Every row comes from one small tree of marks. The marks that hang from a mark follow it in brackets, in alphabetical order. Every link used is in the known rows. Which tree was each row made from?
Known rows:
dova{peno{vivi{kisor}}}: 13  -103  -62  -149  313  -42  -128  -179  -44  -46  -8  99  -30  -6  69  10  15  -7  22  375  -239  105  163  -155  -20  138
vivi{kisor}: 88  -36  -89  -43  344  -81  -201  -198  -42  -160  -76  47  86  0  101  -92  -81  70  -57  210  -340  130  140  -161  -74  21
kisor{biga kipa vivi}: 79  -29  104  26  -27  -21  -205  -40  -92  -19  -36  -218  12  39  -205  -100  46  -15  -155  -164  10  126  -126  -95  -77  9
vivi{kisor{biga dova}}: 193  -108  -107  -6  192  -72  -196  -110  -77  -212  -231  8  152  -106  -54  -257  88  -32  123  67  -250  40  -98  -112  -66  6
desuz{kisor sifurer}: 37  -161  -120  45  280  -19  -211  -63  -30  84  -97  -23  70  184  144  -169  -40  76  -173  86  -230  -22  83  -72  -8  146
desuz{kisor{biga kipa} peno sifurer}: 157  -329  -172  185  86  164  -224  81  -104  -39  -89  -61  170  105  -3  -284  137  1  -147  -223  -103  15  -93  51  -3  154
vivi{kisor{biga kipa}}: 235  -62  -33  48  138  21  -259  -121  -156  -224  -74  -56  106  -97  -69  -140  79  -47  38  6  -182  164  -103  -65  -51  9
maluf{vabafep}: 25  17  36  -3  380  -179  -247  -202  97  -126  -12  79  192  -8  101  78  -146  147  -227  177  -200  -7  154  -143  -177  136
kisor{dova kipa vivi}: 48  -230  -89  59  -1  -113  -60  38  -110  -33  14  -269  91  65  -157  -90  5  34  -174  -38  -111  16  -178  -118  6  -63
maluf{kisor{biga vivi} vabafep}: 11  180  413  25  182  -107  -331  -65  -67  17  -217  -57  74  -68  -123  -27  -5  3  -322  -163  -17  -74  -81  -87  -155  90
sifurer{biga desuz dova{peno{vivi}}}: -279  -311  108  72  -78  62  -9  2  50  13  105  121  25  3  -70  127  -25  -254  170  584  22  -143  141  -288  -205  353
maluf{kisor{biga vivi} vabafep{kipa}}: 24  83  410  56  172  -125  -254  -117  -74  -44  -85  -170  124  20  -125  -2  -71  -97  -414  -98  -84  -194  -210  4  -132  35
desuz{kisor{kipa vivi} peno sifurer}: 5  -316  -162  175  71  140  -92  149  -149  112  31  -180  80  256  19  -266  7  117  -333  -153  -130  -10  -42  28  54  33
vabafep{kipa}: 26  -184  -42  -7  302  -161  -154  -242  56  -147  63  -115  147  107  49  15  -136  -33  -255  187  -320  -20  24  -92  -104  64
desuz{peno{vivi{kisor}} sifurer{biga}}: -131  -287  -149  99  330  216  -20  -137  -15  -57  167  136  183  108  142  -122  -12  70  -30  290  -310  -5  348  -86  -40  82
peno{vivi{kisor{biga dova kipa}}}: 229  -111  -167  20  128  53  -126  -71  -127  -184  -33  -175  65  -108  -136  -160  168  -143  187  58  -171  72  -143  -59  97  -24
desuz{kisor{biga dova} peno}: 200  -220  -286  84  183  -25  -254  97  -1  -119  -350  69  201  16  -105  -317  136  -89  1  -154  -145  -54  -114  -104  -56  165
maluf{kisor{kipa}}: 60  -120  50  67  194  -83  -250  -70  -136  -89  -119  -120  108  -82  -77  34  36  -81  -287  -23  -190  21  -114  -96  -7  92
vivi{kisor{biga dova kipa}}: 266  -174  -164  70  79  -14  -175  -42  -189  -253  -124  -103  165  -120  -132  -224  130  -79  122  -15  -187  74  -230  -44  8  -43
peno{vivi{kisor}}: 47  35  -115  -99  412  -19  -159  -223  -4  -96  9  -2  -7  4  98  -49  -46  34  11  280  -328  122  249  -174  13  59
dova{peno{vivi{kisor{biga kipa}}}}: 183  -138  -24  -59  98  67  -149  -100  -148  -111  3  -28  -11  -107  -91  -37  155  -123  105  166  -68  142  -58  -58  13  123
maluf{kisor{biga dova kipa} vabafep}: 192  -91  143  141  110  -110  -274  4  -143  -166  -200  -94  258  -212  -190  -23  120  -132  -168  -153  -51  -160  -341  -8  -40  78
desuz{kisor{biga} peno{vivi}}: 105  -28  -186  -24  293  93  -285  -13  63  -25  -208  58  60  58  -53  -171  118  -105  7  -57  -120  56  152  -131  -16  246
sifurer{biga dova{peno}}: -190  -376  60  40  -12  -62  -152  -52  -36  -44  82  129  181  89  -130  45  -68  -105  26  363  -36  -79  104  -262  -254  323

Write each row's tree:
76  -107  -220  -57  346  -50  -88  -146  -24  -122  -40  -54  72  -17  28  -106  9  -6  82  275  -331  37  114  -163  64  3 -> peno{vivi{kisor{dova}}}
193  -237  -265  87  167  -65  -102  -64  -163  -229  -19  -109  178  -68  -38  -140  19  8  23  139  -294  58  -131  -87  46  -65 -> vivi{kisor{dova kipa}}
-234  -389  -19  247  8  108  -70  55  100  -166  28  155  222  27  4  -64  -90  -141  22  356  -122  -133  165  -260  -271  258 -> sifurer{biga desuz{peno} dova}
-78  -212  -138  19  412  159  -55  -138  -1  -56  116  4  105  117  253  -189  -12  164  -122  200  -402  38  298  -42  21  43 -> desuz{peno{vivi{kisor}} sifurer}
-21  -78  175  54  71  -62  -203  15  -190  37  -68  -238  2  6  -151  -9  18  -46  -351  -112  -104  27  -154  -109  14  10 -> maluf{kisor{kipa vivi}}
105  -200  -135  -61  197  20  -92  -119  -147  -91  88  -42  -1  -51  -3  48  60  -54  13  292  -173  129  38  -86  55  87 -> dova{peno{vivi{kisor{kipa}}}}
121  105  21  -17  80  -23  -301  19  -65  95  -257  -91  -47  123  -154  -195  32  -63  -83  -139  -2  67  -44  -158  -71  113 -> desuz{kisor{biga vivi}}
46  -247  -254  208  15  -3  -100  82  1  -51  -265  168  132  -21  -96  -87  14  -255  143  338  -66  -153  -67  -225  -79  177 -> sifurer{biga desuz{kisor{dova}}}
189  -236  -97  71  37  -69  -189  -22  -73  -183  -115  -151  177  -86  -187  -129  131  -83  20  -85  -73  36  -228  -84  -39  57 -> kisor{biga dova kipa}
6  -91  -162  39  198  -4  -203  62  -25  57  -174  -5  46  196  -17  -210  -42  61  -250  -90  -153  36  103  -156  -50  98 -> desuz{kisor{vivi} peno}
133  -302  -60  -39  -25  -43  -98  -9  -76  -76  -45  -105  72  -78  -201  -17  228  -157  99  69  19  16  -204  -79  10  164 -> kisor{biga dova{peno{vivi}} kipa}
1  33  259  113  149  -98  -223  -26  -153  7  -23  -174  91  -36  -104  87  -62  18  -412  -93  -65  -75  -136  -52  -42  16 -> maluf{kisor{kipa vivi} vabafep}
29  -24  190  62  390  -195  -241  -202  -15  -140  -16  -58  230  -11  55  119  -155  -83  -434  115  -285  -208  -60  -29  -104  89 -> maluf{kisor vabafep{kipa}}
137  -90  193  96  230  -183  -244  -107  -52  -201  -156  -104  281  -95  -111  -37  11  -181  -267  -38  -198  -281  -317  20  -92  67 -> maluf{kisor{biga dova} vabafep{kipa}}
60  -200  -15  -119  108  -104  -120  -71  26  -28  -155  21  43  -58  -133  -58  183  -119  85  135  -34  -5  -68  -146  -64  229 -> kisor{biga dova{peno{vivi}}}
27  -197  101  -83  -82  -144  -119  36  -62  23  -212  -46  48  17  -195  -158  119  -24  -62  -14  39  -4  -197  -144  -133  102 -> kisor{biga dova{peno} vivi}
98  -306  51  13  -196  -88  -87  92  -166  -13  -116  -168  60  -9  -280  -127  172  -62  -68  -88  87  0  -338  -70  -66  55 -> kisor{biga dova{peno} kipa vivi}
39  -84  157  135  86  -133  -157  56  -180  -21  -67  -208  170  -65  -162  7  -10  -4  -351  -108  -70  -172  -273  -45  17  -39 -> maluf{kisor{dova kipa vivi} vabafep}
117  -164  -1  67  -97  -50  -129  49  -120  -53  -90  -282  85  19  -258  -177  111  -43  -75  -173  -3  31  -267  -92  -37  -29 -> kisor{biga dova kipa vivi}
-285  -500  -17  213  111  127  -79  -12  22  -53  208  50  311  207  54  -156  -90  71  -107  175  -198  -142  235  -144  -214  220 -> desuz{peno sifurer{biga dova}}
-289  -310  -37  196  61  172  -40  38  134  -97  119  113  131  35  -9  6  -57  -193  97  426  -109  -140  266  -279  -182  286 -> sifurer{biga desuz{peno{vivi}} dova}
269  -316  -116  32  -33  -39  -124  -1  -217  -214  -148  -5  140  -151  -157  -176  187  -91  116  89  -84  46  -305  -36  -32  49 -> vivi{kisor{biga dova{peno} kipa}}
